What can hang from each mark:
J: M U
X: F U
F: B X
S: U Z
B: F
U: J S X

Known rows, with every way that one mark hangs from another:
(X F): [-14 -21   4  37  19 -41   5  -5   7  14  33 -66 -22 -15  22 -12 -19   4
 -29]
(X F (U S)): [-28 -21  -6  15 -13 -41  17 -10 -11  29  22 -72  -6   0  10  -5  -3   7
  -5]
(U X): [ -5 -28  15  29   6 -57 -13 -17  20  27   8 -55 -20 -17   5  15 -18  -9
 -38]
(U S): [ -4 -27  11  21   1 -47   7 -10  18  34  14 -49  -5  -5   1  18 -13  13
 -25]
(U J X): [ 14 -15   2  25   5 -63  -3 -13   8  22   0 -64 -21 -21   9  18  -4  10
 -21]
(S U): [ 12 -11  26  30  20 -50   7 -34  17  24  23 -56 -15 -10   5   7 -36   1
 -17]
(S (U X) Z): [-19 -14  24  36  12 -69   4 -32  -6  32   3 -60  -9 -16   1  22 -31 -11
 -22]
(U J (S Z) X): [-13 -20   0  19 -10 -74   8  -6 -16  35 -14 -60   0 -12   0  36   6  18
 -16]
(F B (X U)): [-20 -31  -4  31  12 -37  15 -28 -10   6  19 -65 -24  -4  25 -16  12 -14
  11]
(J M (U X)): [  8 -19  18  10   3 -61  10  -4  49  19  -7 -65 -13 -11  -8  18 -28   8
 -23]
(X (U J S)): [  3 -12  -7  10 -15 -50  19 -14   0  44   4 -67 -11  -7   2  17   9  25
  11]
(J M): [ 15 -12  14  18  15 -53  13  -8  50  30  22 -62 -17 -18  -6   3 -22  15
 -17]
(B (F (X U))): [-21 -25  -2  32  -2 -23   0 -15  -7  32  28 -58 -29 -16  27 -22  13 -19
  22]
(B F): [ -4 -19   6  40   9 -33 -12  -7  17  29  28 -54 -29 -17  27  -5  -5  -5
 -11]
(S (U (J M) X)): [ 31   1  20  12  10 -70  16 -32  17  15   9 -69  -9 -13  -4  11 -25  10
  -4]
(J M (U S X)): [  3 -23  18  -1 -10 -62  16  -1  41  19 -10 -62   3  -1 -15  25 -23  14
 -20]
(X (U (S Z))): [-29 -20   0  20 -13 -50  14 -13  -3  55   2 -63  -6  -8  -2  21   1   9
  -2]
(F (X (U J))): [ -7 -22  -8  21   4 -37  19 -19 -11  33  15 -66 -27 -18  15 -11  12   0
  25]
(B (F (X (U J)))): [-12 -19  -9  30  -2 -27   4 -12 -13  30  24 -64 -31 -16  30 -21  22 -10
  31]
(U (J M) (S Z) X): [ -3 -11  -1   7 -12 -79  19  -3   2  33 -11 -66   4 -12 -13  32   3  26
  -8]
(B (F (X (U J S)))): [-13 -22  -8  22 -11 -27   8 -11 -18  32  21 -61 -22 -10  25 -16  23  -4
  33]
(X F (U (J M) S)): [ -4  -4 -15   2 -13 -50  34  -4  -5  25  19 -84  -4  -3   4  -5   6  28
  15]

Rows:
[-23 -24 -10  17  -6 -42  25 -15 -27  41   6 -64 -13 -13   9   1  19   6
  29] | (F (X (U J (S Z))))
[  2   0  12  37  21 -65  20 -25 -10  34   5 -67 -13 -19   8  19 -20  17
   0] | (S (U J) Z)
[-27 -31  14  21  -8 -62   4  -1   5  30 -20 -55  -3  -3   0  37 -17   4
 -29] | (J (U (S Z) X))
[ -8  -7 -18  28   8 -48  22 -13 -17   1  20 -87 -24  -5  32 -13   9  15
   4] | (X (F B) (U J))
[-45 -20 -10  28  -4 -50  22 -12 -27  14  15 -77  -5   5  21   1   7   6
  -7] | (X (F B) (U (S Z)))
[ -5  -4 -10   6 -15 -60  30  -7   3  51  -1 -73  -4 -11  -8  21   8  30
  18] | (X (U (J M) (S Z)))
[-13 -21  15   5  -9 -69  19   2  30  28 -16 -63   4  -4 -15  32 -21  13
 -18] | (J M (U (S Z) X))
[-25 -33   9  16  -8 -57  -1 -10  -5  14  13 -59   1  -1   5  11 -13  -2
 -37] | (U S (X F))
[ -8 -16  13  10  -1 -59  28   6  36  33  -7 -62   1  -5 -12  28 -21  25
  -9] | (J M (U (S Z)))
[ -5 -21  -7   4  -9 -41  30 -16  -6  33  13 -66 -12 -10   2  -7  15  10
  32] | (F (X (U (J M) S)))
[ -2 -17  14  12   4 -59  14   0  37   5   2 -73 -12  -9   1   4 -28   7
 -23] | (J M (U (X F)))
[-23 -18  -9  32   8 -43  15 -16  -7   4  26 -80 -22  -1  27 -15  -2  -1
 -10] | (X (F B) U)
[-11 -26  -7  12  -7 -39  22 -17 -17  35  11 -63 -15 -10   9  -5  17   5
  28] | (F (X (U J S)))
[-19 -28   6  36  13 -59  -6 -17   1  -7  18 -68 -19  -7  23  -2 -14 -12
 -42] | (U (X (F B)))
[ -5 -13  -7  22  -4 -29  11 -10  -3  28  25 -67 -28 -17  22 -23  19  -4
  36] | (B (F (X (U (J M)))))
[ 11  -6  -3  14   6 -66  13  -5  10   7  13 -79 -15 -18   7  -1  -8  16
 -15] | (U (J M) (X F))
[-24 -35  -4  22   1 -38  21 -27 -16   7  17 -62 -13   6  19  -9  16  -9
  13] | (F B (X (U S)))
